Each row comes from the steps of one path. Every step used is in the known rows, and no mark comes twice. Write the path behind each row, first mark first.
Known rows
molo, lamuv: [-1.44  0.48 -2.20 -0.80 -0.62 -1.56 -1.73  0.88 -0.39 -0.21  1.29  1.74
 -1.59 -0.04  0.59 -0.10  0.93 -0.16  1.09 -0.92 -0.92 -1.65  0.18 -0.42
  1.44 -1.51 -0.90 -1.34 -1.14]
duba, nozu, nirom: [-0.46  0.15 -0.87  0.42 -0.73  1.34 -0.45 -0.03  0.41  0.49 -0.78  0.26
 -1.68 -0.15  0.36  1.68  1.00 -3.52 -2.06 -0.69 -0.70  0.38  2.43 -0.27
  1.58 -4.80 -0.31 -0.68  1.46]
nozu, lamuv, duba, molo: [-0.40 -1.74 -1.37 -0.14 -2.86 -0.57 -1.24 -0.44  0.45  0.15  0.58  1.18
 -2.00  0.46  0.00 -1.67  1.36 -1.98  0.90 -2.08  0.32 -0.20  0.47 -2.36
  1.62 -3.65 -1.48 -0.21  1.38]
nozu, fodepip, lamuv, duba: [ 0.90  0.98 -1.22 -1.43 -1.66 -2.19 -3.37 -1.53  0.68  0.76  0.67  0.52
 -1.25 -0.65  0.94 -1.71  1.39 -0.86  2.25 -1.58 -0.38 -3.11 -0.59 -0.89
  1.29 -4.00 -1.65  0.99  1.83]
lamuv, nozu, fodepip, molo, duba: [-1.03  0.24 -0.27  0.65 -1.94 -1.32  0.48  1.33  0.56  0.35  1.29  0.42
 -1.26 -1.48 -0.42 -1.49  1.38 -1.21  1.16 -1.24 -0.63 -4.23  1.25 -1.39
  1.52 -4.36  0.89 -0.33 -2.15]
lamuv, fodepip, molo: [ 0.75 -1.41 -0.05  3.17 -1.96  0.39  1.60  1.14 -0.35  0.61  0.48  0.98
 -0.68 -0.68  1.04 -1.82  1.33  0.35  0.16 -2.20 -1.16 -0.82 -0.44  1.30
  1.25 -3.21 -0.67 -0.91  1.75]
fodepip, molo, lamuv, duba, nozu: [ 0.75 -1.39 -2.91  0.56 -2.28 -1.22 -1.31  1.75 -0.15  0.35  0.33  1.61
 -1.28  0.25  0.44 -0.07  1.53 -3.14  1.32 -1.49 -1.45 -2.63  1.89 -1.36
  1.53 -4.02 -0.58 -0.42  2.01]
fodepip, lamuv, duba, nozu, nirom: [ 0.00  0.06 -1.76 -0.27 -1.32 -0.13 -2.74 -0.31  0.18  0.74 -0.97  0.56
 -1.78 -0.22  0.52  0.73  1.79 -4.04 -0.53 -1.12 -0.80 -1.38  1.63 -0.48
  1.88 -5.37 -1.49  0.69  2.74]
duba, nozu, molo, lamuv: [-1.83 -0.14 -2.43 -0.11 -1.78 -0.95 -0.79 -0.44 -0.25  0.66  0.52  1.73
 -2.43 -0.62 -0.87  1.07  1.73 -2.10  0.38 -1.87 -1.37 -1.88  0.78 -1.23
  1.80 -3.33  0.15 -1.32  0.64]
fodepip, lamuv, duba: [ 0.96  0.23 -2.01 -0.68 -1.53 -1.83 -4.06 -0.08 -0.06  0.18  0.31  1.04
 -1.20  0.30  0.75 -1.57  1.28 -1.13  2.09 -1.14 -0.36 -2.20 -0.58 -0.86
  1.26 -2.34 -1.81  0.86  1.22]
duba, molo, lamuv: [-1.93 -1.42 -2.26  0.01 -1.98 -1.11 -0.34  1.07 -0.16 -0.40  1.27  2.15
 -1.83  0.14  0.39 -0.95  0.89 -0.51  0.47 -1.73 -0.73 -1.37 -0.64 -1.36
  2.01 -3.09 -0.71 -1.24 -0.68]
molo, duba, nozu: [-0.11 -0.07 -1.68  0.29 -1.20 -0.33 -1.42  1.65  0.33 -0.13  0.41  0.39
 -0.26  0.58 -0.36  1.11  0.13 -2.82  0.16 -0.62 -1.32 -2.45  2.60 -1.77
  0.83 -3.24  0.77 -0.57 -1.07]
duba, nozu, fodepip, molo, lamuv: [-0.86 -0.89 -2.08  0.12 -2.03 -1.61  0.02  1.66  0.22  0.68  0.47  1.50
 -1.72 -1.33  1.04 -0.58  1.11 -0.71  0.75 -2.19 -1.35 -3.03  0.47 -0.53
  2.07 -4.40  0.13 -1.25  0.52]
nozu, duba: [-0.40  1.01  0.07 -1.57 -0.73 -1.29 -2.44 -0.30  1.65  0.33 -0.31  0.33
 -1.48  0.44  2.02 -0.41  0.35 -1.03  0.98 -0.12  0.18 -0.94  0.88 -1.68
  0.49 -2.59  0.41  0.01 -0.77]
fodepip, molo, lamuv, duba: [-0.37 -0.82 -2.12  0.39 -1.97 -2.17 -1.01  1.36 -0.47 -0.19  1.85  2.30
 -2.06 -0.22  0.84 -1.41  2.50 -1.11  2.45 -1.35 -0.80 -2.79 -0.05 -0.90
  1.61 -2.86 -1.90 -0.29  0.84]
lamuv, duba, nozu: [ 1.54 -0.59 -1.73  0.26 -1.54 -0.15 -1.42  0.42  0.31  0.18  0.40  0.69
 -0.70  0.91  0.26  0.55  0.90 -3.35  0.53 -0.81 -0.98 -1.14  2.50 -1.40
  0.58 -3.78 -0.27 -0.42  2.08]
molo, lamuv, nozu: [-0.45  0.73 -2.30 -1.09 -1.25 -1.50 -1.74 -0.05 -0.78  0.46  0.45  1.30
 -0.97  0.01 -0.61 -0.99  1.39 -2.35  0.76 -0.92 -0.61 -1.50  2.19 -0.15
  1.77 -2.27  0.16 -1.44 -1.28]
molo, duba, nozu, lamuv, fodepip: [ 0.09  0.75 -1.53 -0.89 -1.65 -1.22 -2.55 -0.93 -0.30  1.06 -0.06 -0.17
  0.20 -0.38 -0.11  0.05  1.42 -2.12  1.29 -2.33 -1.31 -2.37  2.69 -0.20
  1.25 -3.55 -1.73 -0.75  1.83]
molo, duba, nozu, fodepip: [-0.13  1.08 -0.37 -1.15 -1.28 -0.71 -0.32 -0.28  1.55  0.63  1.10 -0.50
 -0.63 -1.08  0.23  0.64  0.28 -1.95  0.23 -1.14 -1.14 -3.41  2.23 -1.85
  0.86 -5.66  0.99 -0.62 -0.08]
lamuv, fodepip, molo, duba: [-0.74 -0.39 -0.38  2.21 -1.67 -1.05  0.47  1.92 -0.20 -0.21  1.74  0.77
 -0.71 -0.78  0.09 -1.37  1.65 -0.33  1.37 -1.54 -1.32 -3.65  0.15 -0.50
  1.23 -3.34 -0.71 -0.17 -1.06]

Which path is each row?
[ 0.21 -2.13 -0.75  1.33 -2.70  0.25  0.69  0.13  0.44 -0.30  1.51  1.37
 -1.68  0.76  0.29 -1.70  1.24 -1.55  0.34 -1.50 -0.13 -0.32 -0.18 -2.11
  1.19 -4.21 -0.88 -0.05  1.25] -> lamuv, duba, molo
[ 0.08  0.75 -1.46 -1.96 -1.26 -1.74 -3.32 -0.98  0.24  0.32  0.59  0.80
 -1.71  0.26  0.31 -0.67  1.80 -1.69  2.24 -1.11  0.20 -0.71  1.82 -1.25
  1.03 -1.86 -2.27 -0.30  1.08] -> nozu, lamuv, duba
[ 0.32 -1.56 -1.25  0.19 -3.16 -0.96 -1.20 -0.80  0.85  0.46  0.73  1.02
 -1.59 -0.24  0.67 -2.54  1.07 -1.29  0.88 -2.52 -0.19 -2.03 -1.41 -2.07
  1.86 -5.23 -0.97  0.74  1.96] -> nozu, fodepip, lamuv, duba, molo
[-0.69 -0.93 -1.27  0.88 -2.09 -0.96  0.22 -0.50 -0.80  0.30  1.75  1.57
 -0.79 -0.38  0.61 -1.43  1.77 -0.24  0.84 -2.66 -1.58 -1.90 -0.52  0.28
  1.94 -4.21 -2.02 -1.08  1.90] -> duba, molo, lamuv, fodepip
[ 0.42 -1.07 -1.53  2.05 -2.06 -0.26 -0.17  2.13 -0.05  0.28  0.25  0.53
 -0.15 -0.13  0.02  0.09  0.87 -2.53  0.46 -1.70 -1.87 -3.33  1.90 -0.97
  1.26 -4.25  0.31 -0.55  0.54] -> lamuv, fodepip, molo, duba, nozu
[ 0.43 -2.20 -1.78  0.87 -3.08 -0.73 -1.68  0.17  0.12  0.05  0.38  1.52
 -1.49  0.61  0.42 -2.44  0.93 -1.44  0.83 -2.04 -0.20 -1.33 -1.30 -2.02
  1.79 -3.96 -1.18  0.71  1.46] -> fodepip, lamuv, duba, molo
[ 0.08  1.42 -0.36 -2.07 -1.37 -1.53 -2.69 -1.05  1.28  0.89 -0.93  0.09
 -1.12  0.47  1.05 -0.98  0.83 -2.75  0.89 -0.13  0.37 -1.27  2.54 -1.71
  0.92 -2.96  1.06  0.05 -1.09] -> lamuv, nozu, duba
[ 0.74 -1.48 -1.35  1.68 -2.47 -0.13 -0.31  0.74 -0.40  1.19 -1.12  0.66
 -0.78 -0.79  0.73 -1.18  1.26 -1.04  0.44 -2.94 -0.94 -0.78  1.24  0.64
  1.72 -3.33 -0.88 -1.10  2.66] -> duba, nozu, lamuv, fodepip, molo
[-0.89  0.55 -1.57 -1.74 -2.05 -2.62 -2.63  0.42  0.73  0.91 -0.88  1.12
 -1.83 -0.18  1.35 -1.67  1.55 -2.55  1.70 -0.87 -0.01 -2.89  1.72 -1.49
  1.82 -3.32  0.70 -0.13 -1.18] -> fodepip, molo, lamuv, nozu, duba
[-1.26  0.11 -0.02  0.95 -1.57 -1.14  0.65  1.86  0.95 -0.03  1.80  0.52
 -1.51 -1.44  0.24 -1.02  1.10 -0.15  1.13 -1.15 -0.69 -4.00  0.28 -1.50
  1.17 -3.92  0.50 -0.31 -2.03] -> nozu, fodepip, molo, duba
[ 0.56 -0.50 -2.90 -0.62 -1.56 -1.52 -2.18  0.71 -0.17  0.19  0.70  1.37
 -1.11  0.60  0.38  0.53  1.36 -3.32  1.38 -1.15 -1.40 -2.46  2.10 -1.54
  1.25 -3.86 -0.84 -0.46  1.96] -> molo, lamuv, duba, nozu
[-1.02 -0.20 -0.72  1.73 -1.67  0.49  0.21  1.04 -0.01  0.57 -0.09  0.34
 -1.27 -0.93  0.14  0.77  2.09 -3.45 -1.02 -1.52 -1.34 -2.48  2.23 -0.24
  1.88 -6.07 -1.00 -0.02  1.67] -> lamuv, fodepip, molo, duba, nozu, nirom
[ 1.80 -0.65 -2.77 -0.43 -1.95 -1.06 -3.82  0.55  0.08  0.62 -0.83  0.90
 -0.54  0.82  0.48 -0.09  0.62 -3.20  1.01 -1.37 -1.14 -2.11  1.29 -1.21
  1.24 -3.61 -0.58  0.46  2.41] -> fodepip, lamuv, duba, nozu
[-0.82 -0.76 -2.44 -0.27 -2.46 -1.02 -0.76  0.16 -0.63  0.41  0.45  1.60
 -1.27  0.11 -0.74 -1.70  1.32 -2.60  0.24 -1.53 -0.45 -1.27  1.68 -1.00
  2.39 -3.45  0.25 -1.26 -0.95] -> duba, molo, lamuv, nozu
[-1.36 -0.46 -0.95  1.24 -1.47  0.60 -0.17  1.68  0.27  0.20 -0.37  0.59
 -1.84 -0.72  0.05  1.04  1.58 -3.56 -1.28 -0.85 -0.95 -1.82  2.13 -0.90
  1.79 -5.29 -0.26 -0.14  0.24] -> fodepip, molo, duba, nozu, nirom
[-0.89  1.51 -1.47 -2.89 -1.49 -2.87 -3.50 -0.72  0.85  0.75 -0.50  0.87
 -1.49  0.15  1.09 -1.09  1.35 -2.84  1.64 -0.52 -0.03 -2.64  2.15 -1.75
  1.55 -3.02  0.41 -0.26 -1.32] -> molo, lamuv, nozu, duba
[-0.45  0.57 -1.26  0.03 -1.08 -1.40 -0.81 -0.80 -0.93  0.34  1.81  1.12
 -0.34 -0.55  0.75 -0.70  1.81  0.03  1.35 -2.02 -1.68 -2.17  0.11  1.10
  1.37 -2.96 -2.21 -1.22  1.47] -> molo, lamuv, fodepip
[-1.34 -1.17 -2.20  0.86 -1.55 -1.36 -0.40  2.48 -0.57 -0.17  0.67  2.28
 -1.93 -0.48  0.80 -0.93  1.26  0.20  1.00 -1.55 -0.97 -1.91 -0.61 -0.11
  1.95 -1.90 -0.42 -1.39 -0.72] -> fodepip, molo, lamuv
[ 0.96  0.44 -2.29 -0.90 -1.71 -0.99 -3.75 -0.45 -0.67  0.90 -1.43  0.62
 -0.32  0.10 -0.37 -1.84  0.51 -2.08  0.34 -1.23 -0.23 -1.27  1.10  0.05
  1.87 -1.90  0.41 -0.13 -0.78] -> fodepip, lamuv, nozu
[ 0.06 -0.41 -1.06  1.10 -2.31  0.35  0.24 -1.67  0.44  0.90  0.52  0.74
 -2.16 -0.16 -1.38  0.94  2.01 -3.30  0.10 -1.56 -0.71 -0.72  1.61 -1.76
  1.04 -4.49  0.34 -0.47  2.73] -> lamuv, duba, nozu, molo
[-1.18 -0.12 -0.88  0.98 -1.85 -1.54 -0.87  1.41 -0.24  0.22  0.94  0.68
 -0.92 -0.95 -0.02 -1.31  1.74 -0.65  1.84 -1.76 -0.97 -3.71  0.78 -0.69
  1.53 -2.69 -1.15 -0.29 -0.82] -> nozu, lamuv, fodepip, molo, duba
[ 0.76  0.40 -1.41 -0.79 -1.59 -0.57 -2.25 -1.47 -0.34  1.26 -0.60 -0.16
 -0.06 -0.24  0.24 -0.05  1.05 -1.72  0.60 -2.42 -1.09 -0.80  2.41  0.54
  1.21 -3.32 -1.64 -1.16  3.05] -> duba, nozu, lamuv, fodepip
[ 0.16  1.28 -1.52 -2.64 -1.86 -2.37 -4.95 -0.95  1.03  1.33 -2.06  0.22
 -0.99  0.28  1.23 -1.66  0.60 -2.66  1.40 -0.67  0.38 -2.21  1.30 -1.43
  1.44 -2.81  0.74  0.80 -0.96] -> fodepip, lamuv, nozu, duba
[ 0.45  1.64  0.30 -1.24 -1.22 -0.31  0.23 -2.04  0.97  1.28  0.71 -0.39
 -0.93 -1.21 -0.03 -1.08  0.82 -1.60 -0.11 -1.08 -0.20 -1.39  2.33 -0.32
  1.10 -4.72  1.07 -1.15  0.09] -> lamuv, nozu, fodepip
[-1.31  0.36 -1.74 -0.54 -1.76 -2.07 -1.25 -1.16 -0.23  0.21  2.26  1.94
 -2.73 -0.47 -0.45 -0.34  3.09 -1.68  2.36 -1.38 -0.70 -2.61  0.21 -1.50
  1.42 -3.32 -1.74 -0.23  1.42] -> nozu, molo, lamuv, duba
[-1.26 -0.57 -0.70  1.74 -1.47 -0.79  0.08  2.79  0.11 -0.64  1.37  1.05
 -1.36 -0.36 -0.01 -0.86  1.06 -0.50  1.04 -0.71 -0.71 -3.03  0.21 -1.26
  1.13 -2.24  0.25 -0.27 -2.76] -> fodepip, molo, duba
[-0.20 -1.20 -1.38 -0.69 -3.25 -1.02 -2.49 -0.34  1.12  0.87 -1.56  0.74
 -1.40  0.50  0.88 -2.44  0.47 -2.68  0.27 -1.66  0.47 -1.41  0.19 -2.53
  1.94 -4.46  0.82  0.56 -0.19] -> fodepip, lamuv, nozu, duba, molo
[-0.50  0.46 -1.45  0.14 -2.37 -0.39 -1.61 -2.31 -0.28  1.41 -0.87  0.75
 -1.99 -0.77 -1.75 -0.94  1.72 -2.38 -0.10 -1.88 -0.18 -0.87  0.49 -0.62
  1.87 -2.77  0.87 -0.23  0.39] -> fodepip, lamuv, nozu, molo
